Known rows, with every way that one mark hangs from another
[K_435 K_745]: [ -2  -1 -17   3  15   0  -5   6   2  12  -8  13  -2   6  -1  -3   1  -1
  -7 -11   1]
[K_797 [K_134 [K_829 K_97 K_215]]]: [ -1  -9 -31  -5  -9 -14  -4 -16 -14  22  -6  -9  -2  -3 -11  -4  -4   1
  -4  19  -9]
[K_215 [K_797 K_134]]: [  2  -8 -29   9  -6  -2 -14  -5   9  15  -4   6  10  15  -3  -7  11   1
   8  -6  -6]
[K_902 [K_745 K_435] [K_829 K_97 K_215]]: [-15   6  -7   5  -6  14 -13   5  -4  -8  -9  -7  22 -17  -8   8  -2   8
  13  34   0]
[K_822 K_435]: [-6  6 -5  9  6 16 -7  0  1  5 -3  5 -2  3 -6  4 -2  0  6 14  3]
[K_97 K_745]: [ -5   0  -6  -3  14   6  -9   7   7   9   5  17  14   6   2  -2   2  -1
   1 -14   0]
[K_902 K_745 K_829]: [-14   7  -4   8   9   9  -7  11  13  -6  -6   9  17 -14  -1  14  13   3
  12   6   4]
[K_797 K_134]: [ -3 -12 -20   6   2  -9  -4  -8   2  13  -6   6   4   7   0  -4  -1   1
   6  -4  -1]
[K_215 K_829]: [ -6  -6  -7   0   6   9  -3  -2  11  15  -5   6   1  -3 -11   7  10   9
   7  -5   1]
[K_902 [K_745 K_435] K_829]: [-13   8   5  10   9   8  -9  15   7  -8 -10   6  26 -15   1  17  -2   7
  21   7  -3]
[K_797 [K_134 [K_829 K_215]]]: [ -2 -12 -27   0  -2 -15  -1 -15  -9  13 -11  -5  -1  -4 -11  -1  -6  -3
   1   1 -16]
[K_888 K_745]: [ -4  -5  -7   3   6   9 -12   5  -1  10   4   9   6   8   7  -4  -6  -2
   9  -9   0]
[K_902 [K_745 K_97 K_435] [K_829 [K_215 [K_797 K_134]]]]: [-13   2 -22  10 -18   6 -20   4  -7 -15 -20  -5  33 -14   1   5   3   7
  24  19 -20]
[K_797 [K_134 [K_829 [K_97 [K_745 K_435]] K_215]]]: [ -2  -7 -21  -8  -3 -12 -14  -8 -21  21  -5  -3  23  -8  -5  -6 -18   4
  -1   7 -18]
[K_797 [K_134 [K_829 [K_97 [K_745 [K_435 K_822]]] K_215]]]: [ -3 -10 -24 -12  -7  -1 -10  -1 -23  19 -10  -1  36 -14  -9  -2 -10   6
   7   0 -21]
[K_134 K_797 [K_829 K_97 K_215]]: [ -2  11 -19  -8  -3  -7   5  -2  -3  25  -7   0  -9  -5  -9   0 -12  -8
  -5  14 -18]
[K_134 K_797 [K_829 [K_97 [K_745 [K_435 K_822]]] K_215]]: [ -4  11 -11 -14  -2   6  -1  14 -12  20 -10   9  28 -17  -6   2 -19  -4
   7  -6 -30]
[K_829 K_97 K_215]: [ -5  -4 -21  -3  -7   9  -5  -7  -3  10   1  -6  -5   6 -11  -6   1   0
  -1  26   4]
[K_902 K_829]: [-10   3  -8   1   7   7  -4   6   6   4   0   4   9  -6  -4   8  13   2
   7   5  -3]
[K_888 [K_745 K_435]]: [ -4  -4   3   6   6   9 -15   8  -7   8  -1   4  14   7   9  -2 -20   2
  17  -7  -8]
[K_97 [K_745 [K_435 K_822]]]: [ -5  -1   0  -4   9  18  -7  17  -1   6  -4  15  35  -3   0   5  -4   2
  18 -20 -11]
[K_797 [K_134 K_829]]: [  1  -8 -18   0   7 -20  -1  -7  -2  21  -9   4   1   0  -3   5  -5  -1
   3  -8 -13]
[K_134 K_797 K_829]: [ -1  13  -5  -2  13 -12   8   8   9  24  -9  15  -7  -3   1   9 -12 -10
   3 -13 -21]

Rows
[ -1  -9 -24  -5 -13  17 -22   7  -2  27  -8   8  49  -7 -10  -4  16  20
  16 -11 -11] -> [K_215 [K_797 K_134] [K_829 [K_97 [K_745 [K_435 K_822]]]]]
[-14  10 -19   4 -12  19 -17  10   4 -18 -10   0  18 -11  -4   8  21   1
  16  20 -11] -> [K_902 [K_745 K_97] [K_829 [K_215 K_797]]]
[ -1   0 -19  -1  -6  16 -15   0  13  25   1   1   7   7 -14   0  23  14
   4  11   2] -> [K_215 K_797 [K_829 K_97]]
[  4  -1 -31  -5   0 -11 -20   1  -3  33   4   9  23   6  -1  -6  10   3
  -4  -5 -12] -> [K_215 [K_797 [K_134 [K_829 [K_97 K_745]]]]]
[  5  -2 -30   0  -6 -13 -13  -4  -1  31  -1  -1   8  10  -4  -2   9   3
  -1   7 -11] -> [K_215 [K_797 [K_134 [K_829 K_97]]]]
[ -5  -3   3  -1  -4  20  -8  20 -19   1  -9   6  25  -4  15   6 -16   2
  28  -8 -18] -> [K_888 [K_745 K_97 [K_435 K_822]]]
[  2   6 -17  -7  -2   6 -21   5  -5  18   2  -2  23   5  -9  -4  -5   1
   1   8 -21] -> [K_134 [K_829 [K_97 [K_745 K_435]] [K_215 K_797]]]
[ -1  -9 -31  -2  -7   6 -24  -4   5  32   2  10  29   1  -8 -10  23  16
   1  -5   1] -> [K_215 [K_797 K_134] [K_829 [K_97 K_745]]]
[  0  15  -9  -6   5 -12   6   8   2  33  -4  10  -6  -2   1   6 -10  -6
  -3   5 -14] -> [K_134 K_797 [K_829 K_97]]
[ -1   2  -9  -3  -1  18 -25   9   7  24   3   7  32   3  -7  -2   9  16
   8   0  -6] -> [K_215 K_797 [K_829 [K_97 [K_745 K_435]]]]
[ -7  -3 -11  -9   6  12 -13   2   4  26   6  12  17  -6  -6   0  14  14
  -2   0   7] -> [K_215 [K_829 [K_97 K_745]]]
[  3   4 -27  -5  -8   3 -12  -4   1  18   0  -9  -1   9 -16  -3   9  -1
  -2  20 -14] -> [K_134 [K_829 K_97 [K_215 K_797]]]
[ -4   9 -14  -4   4  -7   7  -1   3  15 -12   5  -9  -5  -8   3 -14 -12
   0  -5 -25] -> [K_134 K_797 [K_829 K_215]]
[ -8   5 -23  -6 -14  31 -21  14  -7   4  -1  -1  50 -11 -15  -3  19   9
  12  10 -17] -> [K_902 [K_829 [K_97 [K_745 [K_435 K_822]]] [K_215 K_797]]]
[ -2  -9 -42  -1 -15   6 -24  -9  -4  17   4   2  23  10  -8 -20  12   3
  -3   9  -4] -> [K_829 [K_97 K_745] [K_215 [K_797 K_134]]]
[ -1  -8 -32   1 -15   5 -26  -6  -9  15  -1   0  31   9  -6 -17  -4   6
   4  10 -10] -> [K_829 [K_97 [K_745 K_435]] [K_215 [K_797 K_134]]]
[ -6  11 -12   5   8  10  -8   9 -14   2 -14  12  -3  -3   5   3  -5   2
  -4  12  -3] -> [K_822 [K_435 [K_745 K_97]]]
[  4  -1 -23  -6  -5   1 -18  12  -9  29  -5   7  46  -3  -3   0   4   8
  12 -11 -22] -> [K_215 [K_797 [K_134 [K_829 [K_97 [K_745 [K_435 K_822]]]]]]]
[-14   9 -13   4 -17  30 -14  21  -2 -23 -20  -2  40 -20  -6  14  13   6
  32  14 -22] -> [K_902 [K_745 K_97 [K_435 K_822]] [K_829 [K_215 K_797]]]
[  0  -4 -22  -9   7 -16 -11  -2 -11  31   2   9  18  -3   2  -2  -1   4
  -6  -3  -6] -> [K_797 [K_134 [K_829 [K_97 K_745]]]]
[-18   7  -1   3  -5  11  -8  10  -8 -22 -17  -3  22 -21   2  15  -7   5
  22  24 -13] -> [K_902 [K_745 K_97 K_435] [K_829 K_215]]
[ -7   5 -30  -1 -14  18 -17  -1   2   7   2  -9  13   1 -18  -5  25   5
   0  29  -6] -> [K_902 [K_829 K_97 [K_215 K_797]]]
[ -3   0   3  -3  -2  14   2  18  -9  -1 -13   6  17  -2   7  12  -8   3
  24  -1 -16] -> [K_745 K_97 [K_435 K_822]]
[-15   4 -11   0 -11  25  -9  13  -6  -9 -13  -6  36 -25 -13  11   6  10
  21  26  -3] -> [K_902 [K_745 [K_435 K_822]] [K_829 K_97 K_215]]
[-10  10 -16   9 -13  19 -23   8   4  -5  -7  -8  29  -8 -12   3   9   9
  15  33  -5] -> [K_902 [K_745 K_435] [K_829 K_97 [K_215 K_797]]]
[  4  -3 -26   3   0 -15 -10  -4   5  23  -7   4   8   9  -5   1   6  -1
   5  -9 -18] -> [K_215 [K_797 [K_134 K_829]]]
[ -4  13  -9 -11   3  -5  -5   7  -9  25  -6   8  15 -10  -1  -2 -27  -5
  -2   2 -26] -> [K_134 K_797 [K_829 [K_97 [K_745 K_435]] K_215]]
[-10   8  -2  -5   7   9 -15  14  -7  13   5   7  34 -10   2   3   1  10
   4  11  -5] -> [K_902 [K_829 [K_97 [K_745 K_435]]]]
